Each row was made from one small tree. The marks that hang from a mark follow it in brackets, in the order of their numbers. Every link used is in the known rows. Write each row's tree.
Known rows
Q720{Q169{Q107} Q924{Q981}}: -0.43; 1.94; 2.28; 0.42; -4.43; 1.21; -3.33; -1.29; -2.31; -0.63; -3.38; -1.61; -2.01; 1.04; -3.18; 0.84; 1.09; 3.89; -2.65; -1.12; 4.32
Q924{Q981{Q169{Q107}}}: 1.55; -0.74; 0.88; -1.02; -1.55; 0.92; -1.79; 0.48; -2.20; -1.93; -1.47; -1.49; -3.39; 0.89; -0.77; -3.04; 0.46; 1.01; -2.29; -1.28; -1.09
Q720{Q169 Q924}: -1.50; 0.59; -0.46; 1.19; -3.16; -0.62; -4.21; -1.65; 0.51; 0.54; -0.97; -0.26; -2.34; 1.51; -1.04; 2.05; 1.14; 3.20; -1.41; 1.24; 3.36
Q169{Q107 Q720{Q924} Q981}: -4.84; 4.25; 3.54; 1.82; 0.58; -0.65; -0.74; -3.40; -2.09; -2.33; 0.25; -0.75; -1.76; -0.09; -2.32; -0.59; 2.32; 2.13; 0.45; -4.14; 2.82
Q488{Q107{Q924 Q981{Q169{Q720}}}}: -0.99; 0.98; -1.55; 4.00; 1.50; -5.74; 0.42; 0.80; -2.74; -1.13; 2.22; 0.64; -3.34; 0.48; -2.39; -2.71; 4.16; -2.43; 1.23; -0.09; -2.90
Q924{Q981}: 2.32; -0.34; 1.54; -1.88; -4.69; 0.95; -1.98; -0.23; 0.29; 0.82; -3.36; -1.75; -1.03; 1.32; -1.94; -1.03; -1.29; -0.09; -4.44; 1.25; 1.56
Q924{Q981{Q169 Q488}}: 2.37; -0.57; -1.60; -3.25; -2.31; 0.47; -3.85; 2.92; 0.36; -0.38; -4.31; -1.49; -1.21; 0.75; 1.09; -1.37; -3.09; -0.80; -3.98; 2.56; -2.05
Q488{Q981{Q169{Q720}}}: -2.67; -2.91; -2.48; -1.97; 3.05; -0.39; -2.42; 0.17; 1.31; -0.68; 3.51; -0.86; -3.40; 1.67; 1.27; -3.33; 1.93; 0.12; -1.54; -0.65; -1.38
Q169{Q107}: 0.19; 0.02; 3.64; -0.77; 0.02; 0.80; -3.48; -0.91; -0.26; -2.06; 0.55; -0.52; -2.94; -0.59; -0.75; -0.43; 1.39; 2.95; -0.24; -0.85; 2.57
Q488{Q107}: 1.35; -1.69; 0.61; -0.09; -2.16; -2.25; -2.52; 0.05; 1.26; -0.10; 1.60; -3.14; -1.54; -0.40; -0.88; -2.23; 0.60; 0.26; -2.08; 1.22; 0.97
Q720{Q924{Q981}}: -1.37; 0.72; 2.68; 0.19; -6.53; 0.66; -1.72; 0.52; -0.40; 0.97; -4.08; -1.04; -0.63; 2.10; -1.89; -0.11; -1.23; 0.54; -3.99; -1.28; 2.38
Q107{Q924}: 1.00; 0.84; 2.89; 1.41; -2.00; -2.03; -1.88; 0.29; 0.68; 0.34; 0.45; 2.09; -2.32; 1.06; -1.17; 2.50; 1.34; 1.57; -0.90; 1.38; 2.22
Q924{Q981{Q169{Q720} Q488{Q107}}}: 1.56; -1.39; -2.53; 0.01; 0.66; -1.95; -0.89; 4.29; -0.57; -0.67; -0.92; -4.44; -1.40; 0.13; 0.53; -4.15; -1.32; -1.66; -3.83; 0.99; -2.68
Q981{Q488{Q107{Q924}}}: 2.12; 1.32; 2.18; 0.65; -0.79; -3.14; -3.59; 3.73; 1.25; 0.35; 0.31; -0.49; -0.43; -0.93; 0.34; 1.26; -0.14; 0.47; -0.87; 2.45; 0.49
Q488{Q107{Q924} Q981{Q169{Q720}}}: -1.96; -1.90; -1.65; 1.59; 2.76; -4.39; -0.53; 2.41; 0.35; -0.28; 6.15; -0.79; -3.27; 1.24; 0.20; -3.27; 3.76; -0.34; -0.72; -1.47; -1.69
Q107{Q981}: 0.07; 1.33; 0.66; -1.84; -2.44; -0.48; -4.21; -2.65; -0.70; -0.08; -2.22; 0.70; -1.52; 0.07; -2.20; -1.18; 0.60; -1.81; -1.33; 1.64; 0.69
Q720{Q924{Q981{Q169 Q488{Q107}}}}: -0.96; 0.25; -1.08; -0.25; -3.94; -1.81; -3.06; 4.76; -0.53; 0.19; -3.06; -2.95; -0.49; 0.97; 1.03; -2.89; -2.67; -1.83; -3.90; -0.17; -2.17
Q169{Q981}: 1.12; 1.94; 0.31; -2.35; -2.54; -0.69; -2.62; -4.13; 0.74; -0.11; -1.30; -1.02; -0.83; -0.47; -1.04; -0.34; 0.00; 0.02; -1.68; 0.96; 0.80
Q107{Q924{Q981{Q169{Q720} Q488}}}: 1.60; 1.50; -0.26; 1.22; 1.18; -1.72; -0.39; 4.36; -1.08; -0.30; -2.14; 0.80; -1.85; 1.41; -0.17; 0.49; -0.22; -0.09; -2.40; 1.34; -1.67
Q720{Q169 Q924{Q981{Q488{Q107}}}}: 1.13; 1.16; -0.72; -0.37; -4.91; -0.75; -4.89; 2.31; -0.07; 1.48; -4.31; -3.73; 0.66; 0.20; -0.67; 0.12; -1.51; 0.90; -4.25; 2.21; 2.22

Which tree is each row?
-5.70; 3.56; 3.86; 2.15; 0.79; -0.41; -1.75; -1.67; -3.75; -2.58; -1.07; 1.27; -2.33; -0.07; -3.19; -0.62; 2.87; 0.59; 1.16; -3.83; 3.03
Q169{Q107{Q981} Q720{Q924}}
-1.01; -4.16; -2.88; -2.38; -0.64; -2.16; -3.94; 0.98; 1.90; -0.05; 4.00; -2.90; -2.63; 0.82; 1.53; -5.48; 1.27; -0.93; -2.63; -0.16; -2.38
Q488{Q107 Q981{Q169}}
-0.39; 3.39; -1.87; -1.34; -2.29; -2.61; -5.44; -1.48; 0.44; 0.59; -2.30; -3.09; 0.71; -1.51; -0.16; 0.39; -0.21; 0.96; -1.37; 2.14; 1.19
Q720{Q169{Q981{Q488{Q107}}} Q924}
1.90; 0.60; 0.58; -2.94; -0.17; 1.42; -4.19; 2.86; -1.52; -2.06; -3.29; -1.42; -1.89; -0.21; 0.58; -1.80; -1.85; 0.40; -2.39; 0.43; -1.26
Q924{Q981{Q169{Q107} Q488}}
2.02; 2.16; 2.66; 2.16; 0.40; -1.15; -3.55; -1.19; -1.21; -1.43; 1.56; 1.41; -3.79; -0.03; -1.90; 3.03; 3.93; 5.02; 0.68; 1.23; 4.29
Q720{Q169{Q107{Q924}}}
-1.35; 1.55; -2.93; -1.57; 3.66; -1.59; -3.84; 1.05; -1.10; -1.77; -1.56; 0.71; -2.28; -0.47; 0.38; -1.76; 0.04; -2.49; 0.26; 1.80; -2.32
Q107{Q981{Q169{Q720} Q488}}
0.06; 1.94; 1.98; 0.40; 2.96; -1.66; -4.00; 3.39; -0.89; -2.70; 0.83; 2.55; -3.41; -0.58; 1.50; 1.32; 1.22; 2.01; 1.15; 0.21; -1.06
Q981{Q169{Q107{Q924}} Q488}
-1.61; 3.43; -1.31; 1.30; 3.53; -3.22; -2.64; 1.97; -1.97; -1.30; -1.02; 3.37; -2.54; 0.21; -0.22; 0.69; 1.47; -2.01; 1.22; 1.49; -2.51
Q107{Q924 Q981{Q169{Q720} Q488}}
2.93; 0.29; 2.72; 1.86; -5.50; -2.70; 0.33; 1.84; -0.60; 1.26; -0.60; -1.69; -0.79; 1.08; -2.95; -0.64; 0.92; -0.31; -3.52; 1.14; 1.16
Q488{Q107{Q924{Q981}}}
1.54; 5.56; 1.87; -0.70; 1.81; -0.96; -6.71; -0.78; -2.62; -1.71; -2.44; 3.07; -1.79; -1.81; -2.15; 3.07; 2.54; 2.08; 1.36; 3.19; 2.73
Q720{Q169{Q107{Q924 Q981{Q488}}}}
3.42; -0.17; 0.73; -2.67; -3.27; -0.41; -3.06; 3.18; 0.78; 0.89; -3.40; -3.95; 0.86; -0.71; -0.32; -1.95; -2.32; -0.93; -4.70; 2.84; 0.42
Q924{Q981{Q488{Q107}}}
-3.79; -0.06; -1.61; 2.48; 2.05; -3.08; -2.09; 4.64; -0.12; -1.11; 1.42; -2.20; -1.94; 0.32; 1.72; -2.22; 0.18; -0.36; -0.63; -1.52; -1.57
Q981{Q169{Q720{Q924}} Q488{Q107}}
-0.35; 2.27; -0.52; 0.96; -1.75; -3.28; -2.30; -0.94; -1.84; -0.53; -0.66; 3.38; -3.31; 1.31; -1.58; -0.10; 2.17; -2.21; 0.68; 1.31; -1.94
Q107{Q924 Q981{Q169}}
-1.71; 4.24; 4.49; 2.45; 2.75; -1.87; -0.68; -1.35; -3.75; -2.43; 0.83; 2.98; -2.83; -0.57; -3.93; 0.96; 4.85; 0.73; 1.83; -1.33; 2.23
Q169{Q107{Q924 Q981} Q720}
-0.23; 3.47; 2.84; -2.94; 1.25; 0.63; -6.76; -0.48; -1.74; -2.19; -3.46; 0.96; -0.97; -2.23; -0.93; -0.18; -0.05; -0.32; 0.21; 1.17; 1.45
Q169{Q107{Q981{Q488}}}
-1.76; 0.38; -2.69; 0.56; 2.02; -1.87; -1.54; -1.29; -1.89; -1.41; 0.20; 0.58; -3.62; 0.78; -1.24; -2.58; 2.17; -2.29; 0.12; 0.11; -2.03
Q107{Q981{Q169{Q720}}}
2.16; 2.46; 5.50; 0.80; -3.28; -0.03; -0.51; 0.58; -2.26; -0.97; -1.43; 0.66; -2.09; 0.79; -2.89; 1.30; 1.71; 2.39; -2.05; -0.51; 2.66
Q169{Q107{Q924{Q981}}}
2.21; 3.71; 1.25; -0.88; -1.29; -4.07; -2.98; 0.02; 0.61; 0.40; -0.54; -0.81; 0.84; -1.72; -0.49; 0.95; -0.07; -0.75; -0.52; 2.37; -0.11
Q169{Q981{Q488{Q107{Q924}}}}
-4.93; 1.53; 1.24; 1.61; 4.73; -0.43; -3.22; 3.72; -1.51; -3.32; 0.30; 0.23; -3.07; -0.05; 1.71; -0.38; 0.82; 2.28; 0.82; -2.77; 0.07
Q981{Q169{Q107 Q720{Q924}} Q488}
0.00; 1.25; -1.53; 2.31; -1.72; -5.21; -2.00; 0.63; -2.00; -0.62; 1.23; 0.76; -2.87; 0.44; -1.78; -2.24; 2.74; -3.18; 0.49; 0.81; -3.08
Q488{Q107{Q924 Q981{Q169}}}
-2.50; 0.94; 2.62; 1.85; -3.50; 0.45; 0.64; 0.82; -1.11; 0.36; -2.68; -1.52; -1.17; 2.31; -2.42; -0.36; 0.00; 0.71; -3.82; -1.86; 2.84
Q169{Q720{Q924{Q981}}}
0.31; -0.63; -2.94; 0.02; -1.69; -3.64; -3.28; -0.36; -1.15; -1.01; 0.47; -1.63; -2.46; -0.15; -1.10; -4.42; 1.11; -3.86; -0.31; 0.78; -3.16
Q488{Q107{Q981{Q169}}}
-4.19; 3.03; 1.06; 1.10; -1.09; -1.21; -0.39; -3.29; -0.55; -0.22; -0.71; -0.54; -1.06; 0.76; -1.95; 0.20; 1.23; 0.38; -0.81; -2.30; 1.74
Q169{Q720{Q924} Q981}
0.21; 0.14; -0.94; 2.80; 3.45; -4.71; -1.22; 4.48; -0.13; -1.11; 3.13; -0.26; -2.52; -0.11; 1.08; -0.65; 1.75; 0.10; 0.12; 0.91; -2.16
Q981{Q169{Q720} Q488{Q107{Q924}}}
1.47; 3.39; -0.03; -2.92; 1.79; 0.71; -7.79; -1.90; -1.98; -2.15; -3.29; 0.49; -1.36; -2.18; -1.24; 0.89; 1.24; 1.16; 0.21; 3.44; 2.48
Q720{Q169{Q107{Q981{Q488}}}}
0.56; 2.32; 1.86; 1.72; -2.84; -4.05; -1.89; -0.28; -1.58; 0.31; 0.18; 0.62; -1.34; -0.47; -3.33; -0.74; 2.69; -2.12; 0.11; 1.41; 0.74
Q488{Q107{Q924 Q981}}
-3.04; 3.15; 4.60; 0.41; 0.22; 1.71; -1.87; 2.95; -2.07; -1.49; -3.66; -1.21; -0.73; 0.12; -1.30; 0.28; -0.56; 2.26; -2.40; -2.42; 3.28
Q169{Q107 Q720{Q924{Q981{Q488}}}}
-0.66; -2.26; -1.01; -0.36; -0.76; -4.12; -2.46; 1.45; 1.15; 0.50; 4.68; -0.70; -3.02; 1.25; 0.67; -3.15; 2.22; -0.52; -1.52; -0.53; -2.32
Q488{Q107{Q924} Q981{Q169}}
0.80; 2.39; 5.15; 2.63; -0.04; -0.16; 1.52; 1.22; -3.16; -1.43; -0.38; 0.29; -2.39; 0.77; -3.54; 0.74; 2.68; 2.57; -1.81; -1.71; 3.20
Q169{Q107{Q924{Q981}} Q720}
2.33; 3.91; -0.39; -3.80; 1.48; 0.32; -6.60; -3.87; -0.48; -1.98; -2.88; -1.51; -0.61; -2.56; -0.09; 1.14; 0.35; 3.17; -0.15; 2.87; 2.12
Q720{Q169{Q107 Q981{Q488}}}
0.74; 4.01; 0.95; 1.19; 1.90; -4.36; -0.76; 0.60; -0.25; -0.15; 0.85; -1.35; 0.21; -1.65; -1.25; 0.78; 1.16; -0.31; -0.29; 1.15; -0.07
Q169{Q720 Q981{Q488{Q107{Q924}}}}
-1.92; 4.02; 0.98; 0.24; -2.18; -0.35; -4.15; -5.38; -1.64; -1.38; -1.42; -1.07; -1.95; -0.24; -2.10; 1.40; 2.44; 3.68; -0.18; -1.05; 3.77
Q720{Q169{Q107 Q981} Q924}
-5.30; 2.96; -1.48; 0.34; 1.98; -1.85; -3.64; 2.03; -1.71; -1.38; -2.35; 1.52; -2.13; 0.65; 0.27; -0.77; 0.07; -2.02; 0.46; -0.59; -1.80
Q107{Q981{Q169{Q720{Q924}} Q488}}
-4.19; 5.34; 3.48; -0.36; 2.81; 0.07; -3.06; -0.99; -1.46; -2.09; -1.72; -0.46; -0.29; -1.44; -0.80; 0.74; 0.46; 2.30; 0.54; -2.89; 2.01
Q169{Q107 Q720{Q924} Q981{Q488}}
